Each row comes from the steps of one walk. Every step used is in the known rows, and no mark comes twice. Write the walk behind each row, first mark first.
Known rows
bosi -> tumusad -> rego -> sovonun: [ -5 -12 -13 -17 -17 -14   2  17  37  29 -12  10  14  21   1  12  33  21
 -11 -10 -16  26   9  28   8  -6  -6 -21  10  -5   0  33  -2  25]
rapu -> sovonun: [ -1   5 -20  34 -28  39  -3  28  30   0  13  19  10  -7 -12  64  22  14
  -1 -21   1  12  -8 -20 -12 -37  57 -37  27  16 -21  17 -23  11]
sovonun -> rego -> buni: [ -5  32  14  -2  10 -23 -13  13 -43  20  38  -8   5 -13   7  10   6  -6
  -2 -21  25  42 -45  32 -11  20 -22  42 -13 -26   4 -13   3  12]
rapu -> sovonun -> rego -> tumusad -> bosi -> lagof: [ 17 -29  -3  22 -38  35 -20   9  15  17 -13 -22  -8 -34 -11  -7  12 -10
  18 -30 -13 -15   7 -10  24  -8  18 -37  -1 -36 -24  -7 -44  13]
tikun -> buni -> rego: [ 38 -20  -1   3 -22  -5  -6 -38 -24 -11  -5   3  17  -1  -9 -25  23  -9
  -9 -34 -23   0  32 -50  21  10  30  -3 -10 -10 -40 -32   8  32]
nibilad -> rego -> tumusad: [-13  21 -32  17 -30  -8 -26   0 -51   2 -16  22   8  12  25  39  -1 -17
 -23  41  61   3 -21   9 -34  23 -53  51  14  15  42   1 -24 -50]
nibilad -> rego -> dukav: [-18  24 -28  -1   1 -16  -4  21 -47  -9 -31  35  26   7  39  14  -6 -13
 -43   2  41  -4 -17   3 -15  -6  -4  40  27  -6  39  21 -32 -33]
pefat -> guso -> rego -> buni: [ -3  56  26   5  32 -24 -17  24 -25 -20  58  21  33  10   1   7   8 -31
 -16 -17   3  64 -31  31 -32 -12 -34  38  22 -36   8  -1  -5  -1]
tikun -> buni: [ 41 -22 -14  -3 -20  30  28 -32 -11 -10  18  43   4  11  -7  29  17  -1
  10 -18 -12  39 -40 -28  11   3  30   1   9  -3 -22 -21   0  27]
rego -> tumusad: [ -3   4 -20  34  -2   4   0  -3 -37   4  13  15   1   9  35  45 -29  -2
  -2  34  50  15 -32  11 -33 -13 -45  20   5  26  11 -39  -6 -38]
tikun -> buni -> rego -> nibilad: [ 34 -26 -23  -8 -37 -13  30 -33   0 -27 -32 -32 -23  38 -17 -13  31 -29
 -24  -6   6 -27  12 -21  41  -8  -6  22 -25   6  -6  -5  36  20]
tumusad -> rego: [  2  -3   4   0 -12 -21  -1 -29  16   6  -6 -18  48 -32   0  -5   0  16
  24 -60  -5  22  -4 -22  31   3  28 -28  35 -10 -33   1 -52  38]
tikun -> buni -> rego -> tumusad -> bosi -> lagof: [ 32 -38  -4  15 -42  36  -7 -21   6   1  -4 -16  -3 -27  -9 -27   4 -18
   8 -29 -25 -14  19 -33  23 -11  14 -41 -18 -42 -33 -30 -32  20]
zipu -> tikun -> buni -> rego -> sovonun: [  3 -33  -2 -22   2  -3   4  -3   4 -17  -7  14   0  17  -6  19  51   4
 -40   4 -22  -3  36   8  11  12 -13 -12 -23  -3 -14  13  66  17]
zipu -> tikun -> buni -> rego -> sovonun -> rapu: [ 19 -35  36  -4  42  -4 -19   3 -28  -1  -6  11 -51  18 -19 -19  11   4
  -8  38 -32 -19  33  21  16  19 -17  19 -29  31 -14   3  82 -19]
nibilad -> rego -> tumusad -> bosi -> lagof -> mizu: [  1  31 -22 -48 -39  43  15 -24  56 -22   5 -37 -12   4   0  19   0  14
  27 -10 -12  -6   8 -32 -16   9  -4 -12 -10 -31  36   2 -56 -38]
buni -> rego -> sovonun -> rapu: [ 11 -24  30  11  46  -6 -30   9 -16  -2  -3  -1 -45  26  -8 -26   1   5
  14  30 -28 -21  40  21  18   4 -24  26 -21  33   3   3  59 -30]
guso -> rego: [-20  37   9 -19  41 -21 -27 -16 -15   0  -6  15  41  20  47 -11   8 -29
   7 -31 -11  48   4   3  21  10  -3  11  57  -6   5   0 -43  -1]
gelem -> rapu: [-30  26  -8  17  12   3 -23 -71  -9   8   4  18 -20   9   4  37  10 -35
  37  10 -17  23  10   1  -9 -25  20  -7  -5  33 -28 -23  -5 -17]
guze -> rego -> buni -> tikun: [-44  34  28 -17  -2   7  31   1   0 -24  25  18   6 -28 -18 -14  15 -12
 -27   7  20 -17  35 -18 -29  -4   4  -5  -9  -3  -8 -31  -3  25]
rego -> buni -> tikun: [-30  42  39  -8   0   7  24 -12  -8 -29  48   7 -14 -20   4  -4  -8  -1
 -40   0  20  -8  30 -31 -28  -4   5  -3  -2 -19 -26 -46   3  29]
pefat -> guso -> rego -> tumusad -> bosi -> lagof -> mizu: [ 17  33  -1 -35  -6  33  13 -11  61 -31  15 -32   0   9  -7   9   3   5
  38 -17 -26   6   6 -17 -13  -2  -9 -11   6 -38  23  -3 -45 -33]
zipu -> tikun -> buni -> rego: [ 26 -31  16  -7 -12  -4  -6 -42 -34 -11 -10  -3  12 -11  -9 -15  27 -11
 -35 -22 -22  -4  41 -44  17  21  34 -18 -14  -5 -50 -38  26  38]
lagof -> bosi -> tumusad -> rego -> sovonun -> rapu: [  3 -10  15  -4  23  -8 -19   6  15  23   5   0 -39  14 -16 -30 -12  26
  25  34 -38   5  17  27   5   9 -12  17 -13  27  10  33  31 -12]
zipu -> tikun -> buni -> rego -> dukav: [ 15  -9  -2   0  12 -21  20   6 -63  -6 -18  27  20 -16  21 -10 -13  -3
 -61  -1  16  -7   2 -13  -8  -9  13   3 -12  -9 -29 -22  28  10]
gelem -> rapu -> sovonun -> rego -> tumusad -> bosi -> lagof: [ 10 -18  -4  23 -37  30 -27  -6  10  24 -17 -17 -20 -37 -19  -3  16 -21
  21 -18 -19 -16  12  -5  19  -8  18 -38 -13 -28 -35  -2 -34  11]
lagof -> bosi -> tumusad: [-15  10 -29   5 -31  32 -11 -30  34  45  24  -4 -11  42  30 -15 -26  18
  19  13 -35  49  15 -23 -40 -26  46  -7  12  12  27 -17 -60  13]
guze -> rego -> sovonun -> rapu: [ -8 -29  14   1  50   8 -11  23   0   5 -14  24 -29  25 -22 -11  17  -3
  39  42 -21 -13  14  48  11  -4 -26  24 -14  51  33  24  44 -43]
guso -> pefat: [ 10  17  25   9  16 -11 -23   0 -29   1  31   6  60  17   9  -2  -5 -11
 -26   0  31  -1   0  17  -7   8  26   2  51  10  15 -57 -33 -12]
tikun -> buni -> rego -> tumusad -> bosi: [ 11 -49  16  29 -14 -12  -5   3 -18 -30  28  -6  29 -26  28   3 -31  12
   2 -22  -8   2   3 -45   7 -18  10 -38 -10 -10 -22 -33  25  23]
rapu -> gelem: [-19  22 -16   1  14   8  23   4  31   7   0   1  33 -20  14   0 -45  14
   5   3  19   0 -27 -16 -31  17  23 -15  18   3   8  15 -25   4]
zipu -> tikun: [-35 -30  28  -7  34  24  -3 -36 -12  -5   5  -9   5  -1  29  43   0  -8
 -26  -6   1  14  16 -10   1   0  29 -35  22  19 -23 -45   0   3]
guze -> rego -> tumusad -> bosi: [-25 -51   5  25   3   1   4  21   3 -22  16   2  48 -24  26  18 -24   4
  32 -10   3   5 -10 -17  -1 -34   5 -41   2  14  14 -18  -1   1]
dukav -> rego -> tumusad -> bosi -> lagof -> mizu: [ 10  29 -17 -46 -25  37  16 -29  52 -31  20 -32 -18   7  -6  10  -9  21
  44 -24 -24 -11  -6 -31 -10  -4  -6 -38  -8 -34  29  -9 -48 -32]
sovonun -> rapu: [ 13 -15  30  26  48  16 -24 -13 -24   5  13   3 -42  20   4 -17 -28  -2
  44  16 -17   0   3   2  16  -8   4  26   7  40  -1 -28   8 -32]
gelem -> rapu -> sovonun -> rego -> buni: [ -9  49   4   8  -9 -22 -21  21 -33  30  35   6  -9 -28 -22  33  25 -11
 -14  -6  19  38 -45  36 -28  13  -4  26 -23 -14 -18  16  18  16]
gelem -> rapu -> sovonun -> rego -> tumusad -> bosi -> lagof -> mizu: [  6  37 -18 -35 -33  32   9 -18  53   0   2 -36 -29 -14 -22  28  12  14
  35  -5 -19  -8   3 -13 -17  10   9 -23 -25 -21   2   9 -30 -26]

Which walk is each row?
[-21  45  42  -9  -9 -10   9  16 -14  -9  26   2 -19 -35 -18  -4  18   6
 -42  -8  26 -17  22 -13 -15  24  13  10  -1 -23 -32 -19  12  43]	rapu -> sovonun -> rego -> buni -> tikun
[ -5  12   8  -3  36 -13   3  29  16  11  -8   0  -6 -15 -12 -35 -40  20
  -3  42   0 -31   2  12 -23  36  -8   8 -17  18  10  39  39 -14]	buni -> rego -> sovonun -> rapu -> gelem
[ 16 -18  25   2  26  -9 -20  16  -1  30  -5  10 -40  22 -15 -25  -2  16
  17  27 -29   3  12  35  16   8 -15  15  -4  27  -2  19  30 -13]	bosi -> tumusad -> rego -> sovonun -> rapu
[-26  44  42 -15 -12 -14  25 -13  -2 -24  38  -4   2 -44 -11 -17  -6  10
 -39 -17  18  -8  29 -34 -17   9  10 -12  -1 -30 -41 -30  -6  49]	tumusad -> rego -> buni -> tikun
[-13 -44  14  33   3   0  -3   9  -3 -28  37  -9  27 -17  48  28 -46  14
  19 -17   2  13 -14 -31   2 -34   4 -40   8   0  -3 -35   5   5]	rego -> tumusad -> bosi
[  7 -37   3  12 -18  53 -10 -27  37  -3   2 -29   0 -16   5 -18   1 -15
  36 -57 -42  -6  26 -37  40 -31  41 -55   9 -42 -25 -28 -64  19]	tumusad -> bosi -> lagof
[-10  12   4  -3  42  -2  11  32  21  13  -4  10 -10  -8  -9 -19 -45  23
   6  45   4 -19 -20  20 -28  30 -10   9  -9  22  17  43  34 -19]	rego -> sovonun -> rapu -> gelem
[  7  14 -13   5  -6 -33  19  23 -30  38 -22  21  37 -13  27 -16 -31  11
 -33 -12  21  22 -24   7 -11 -28  20  -7  21 -13 -15  -3 -41  17]	bosi -> tumusad -> rego -> dukav
[-18 -28 -42 -12 -15   6  42  -9  29 -15 -49 -17   6  39 -21   6  41 -41
  16  10  22 -25  -6  21  30 -32 -14  18  -5  40  47  18   0 -13]	guze -> rego -> nibilad
[ -5  19   3 -11  39 -13   3  27  12   1  -3  17 -11  -5 -19 -30 -41  25
  10  33  -2 -31 -27  22 -19  35 -16   0  -2  13  28  51  35 -20]	dukav -> rego -> sovonun -> rapu -> gelem
[ -3  17   9   6  40   4   8  14  10  15   1   2  -5 -19  -4 -29 -61  16
  17  32   8 -15 -22   0 -25  29  13   8   1  24   7  17   4 -16]	sovonun -> rapu -> gelem
[ 12   7   4  -9  27 -10  14  27  10  11 -10  15  -9 -17 -25 -36 -33  21
  -9  44  -5 -23 -11   9 -23  44  -4  11 -22  14   2  44  51  -3]	tikun -> buni -> rego -> sovonun -> rapu -> gelem
[ -5  21 -24   0  -9 -30  18  12 -12  30 -12  11  36 -20  27 -21 -41  25
 -25  -6  10  24 -20   2 -23 -25  21  -5  15 -13  -3  12 -39  22]	lagof -> bosi -> tumusad -> rego -> dukav
[ 20 -21  11  22  -9  28 -24   1  16  -9  -2 -12   9 -13  -6 -21   4 -29
  21 -33 -25  -3  17  -7  21 -22  -1 -24  18 -46 -16 -18 -51   1]	pefat -> guso -> rego -> tumusad -> bosi -> lagof
[ -1  37   6   8  -8 -14 -13  38 -28  24  38   1   3 -24 -12  30  20   1
 -16 -19  26  35 -49  31 -21  14  -5  27 -11 -22  -7  14   8  20]	rapu -> sovonun -> rego -> buni
[ 23  -2 -12   8   5 -22  20  11 -58  -7 -16  29  23 -11  21 -14 -14  -2
 -43  -8  15  -4  -4 -16  -7 -18  10  10 -10 -13 -22 -20  16   7]	tikun -> buni -> rego -> dukav
[ -2  11 -14  -8 -43 -13  -8 -33  37  43   0 -21  31 -16   0 -33 -16  31
  19 -33 -29  40   9 -25  -3   1  47 -28  24 -10 -13  12 -70  51]	lagof -> bosi -> tumusad -> rego
[  6  23 -16 -38 -23  49  28 -26  62 -21  22 -41 -15   2   6  21 -13  18
  37 -12 -18  -1   2 -32 -16  -6  -1 -28 -15 -25  19 -18 -47 -33]	rego -> tumusad -> bosi -> lagof -> mizu
[ 15 -33   2  15 -22  29 -21  -9   7  15 -12 -28  -6 -26   1 -20   2 -15
  26 -33 -13 -13   8 -11  32  -4   6 -26  -3 -39 -17 -25 -49   8]	sovonun -> rego -> tumusad -> bosi -> lagof
[  5  -1 -23   0 -26 -21   3  -5   5  12 -52 -30 -40  29 -29  24  51 -27
  -4   3  24 -25 -18  31  44   7  -2  38  -8  20   2  37  28   9]	gelem -> rapu -> sovonun -> rego -> nibilad
[  1  23  20  -1  59 -18  -2  47  22   2  -8  19   5  -2 -20 -30 -30   9
   4  41  -3 -14 -13  36 -26  33 -19  26  12   9  21  56  36 -21]	pefat -> guso -> rego -> sovonun -> rapu -> gelem
[  5  -5 -34 -15 -51 -17  30 -32  42  12 -29 -48  -9  29 -10 -18   4   0
  -5  -4   1   2  -5  -5  24 -15   5   5   0   6  12  26 -19  32]	lagof -> bosi -> tumusad -> rego -> nibilad
[ 30  -5 -16  27 -27 -15  -3 -10 -59   1   0  17   5  -5   8  11  -7  -6
 -27  30  35   2  -7 -11 -25  11 -39  22 -22  12 -18 -37  24 -11]	tikun -> buni -> rego -> tumusad
[-23  41  46 -16   6 -17   9  -2 -22 -11  27  -4 -17 -26  -3 -17   8   0
 -34  -8  24 -15  25 -13  -8  27   1  22  -2 -26 -24 -37   8  37]	sovonun -> rego -> buni -> tikun
[ 14 -12 -22   0 -25 -15  10  13  10   7 -45 -37 -29  30 -20  20  46 -16
  -5  -7  30 -25 -23  24  51   6  -4  37   2  14  11  33  20  13]	rapu -> sovonun -> rego -> nibilad
[-22  -8 -37  23  -3   4   9  14 -28  12 -19  31  33  -4   3  29   4 -18
  15  43  50   3 -26  32 -35 -12 -47  15  -3  46  37 -15 -12 -42]	guze -> rego -> tumusad
[ 11 -19 -16   3 -22 -14  14 -31   6 -26 -32 -52 -16  41   1 -15  20 -28
 -17  -6  11 -35  30 -18  41 -20 -11  19 -15  14   5 -11  19   4]	buni -> rego -> nibilad
[-11  -3 -16 -21  16  -9 -15   1  12 -35   8  31  -2  46  -2  24  36  15
  14 -21 -21  -8 -14  28  22 -14 -37 -21  18 -10  41  33  24 -12]	dukav -> rego -> sovonun
[-39 -25 -31 -19  17  13  16  24  40  -6 -24  30  31  24 -11  32  60  -7
  20  11  -8   3  13  49   1 -19 -25  -7  -3  27  49  39  17 -18]	guze -> rego -> sovonun
[ -7 -46  20  34  -2 -14 -16   5 -14 -30  26 -23  32 -24  40   3 -39  12
   8 -24  -5  -3  15 -42   6 -26   8 -40  -3  -5 -15 -39  13  13]	buni -> rego -> tumusad -> bosi
[ 10 -14  22   0  49  -7 -32   7 -21 -14   8  23 -50  40 -18 -18   0   9
  36  19 -30 -21  -4  35  25   2 -35  16   1  25  27  19  49 -37]	dukav -> rego -> sovonun -> rapu
[  4  13 -12  15  17 -26  -1  57 -47  25 -30  24  17 -17  17  17  -1   8
 -25 -11  39  -3 -37  31   3  -3  14  26  20  -6  -3  19  -1   0]	rapu -> sovonun -> rego -> dukav
[-29   1 -28 -25 -10   1 -18  12  19 -18 -21  24   5  39  10  42  55  -3
 -20   8   3   2  18  24   5  15 -30  27  16  -1  53  57   5 -26]	nibilad -> rego -> sovonun
[  4 -21  22  10  52   9 -19  12  -7   1   9  14 -49  34  -2   0  -4   7
  27  36 -21  -6   9  34  14  -3 -27  27  -9  37  13   8  47 -39]	rego -> sovonun -> rapu
[  2   0  13 -17  36  -9  13  22   4  12 -13  12 -12 -22 -25 -28 -30  20
 -27  51  -6 -27  -3  12 -26  52  -1   1 -25  16  -6  40  63  -2]	zipu -> tikun -> buni -> rego -> sovonun -> rapu -> gelem
[ 17 -12 -23 -11 -48 -22  28 -21  28  20 -37 -40  -9  36  -9 -14  14 -14
 -15  -8  12  -1 -11   2  36 -16   4   4   6   5   1  11 -19  32]	bosi -> tumusad -> rego -> nibilad
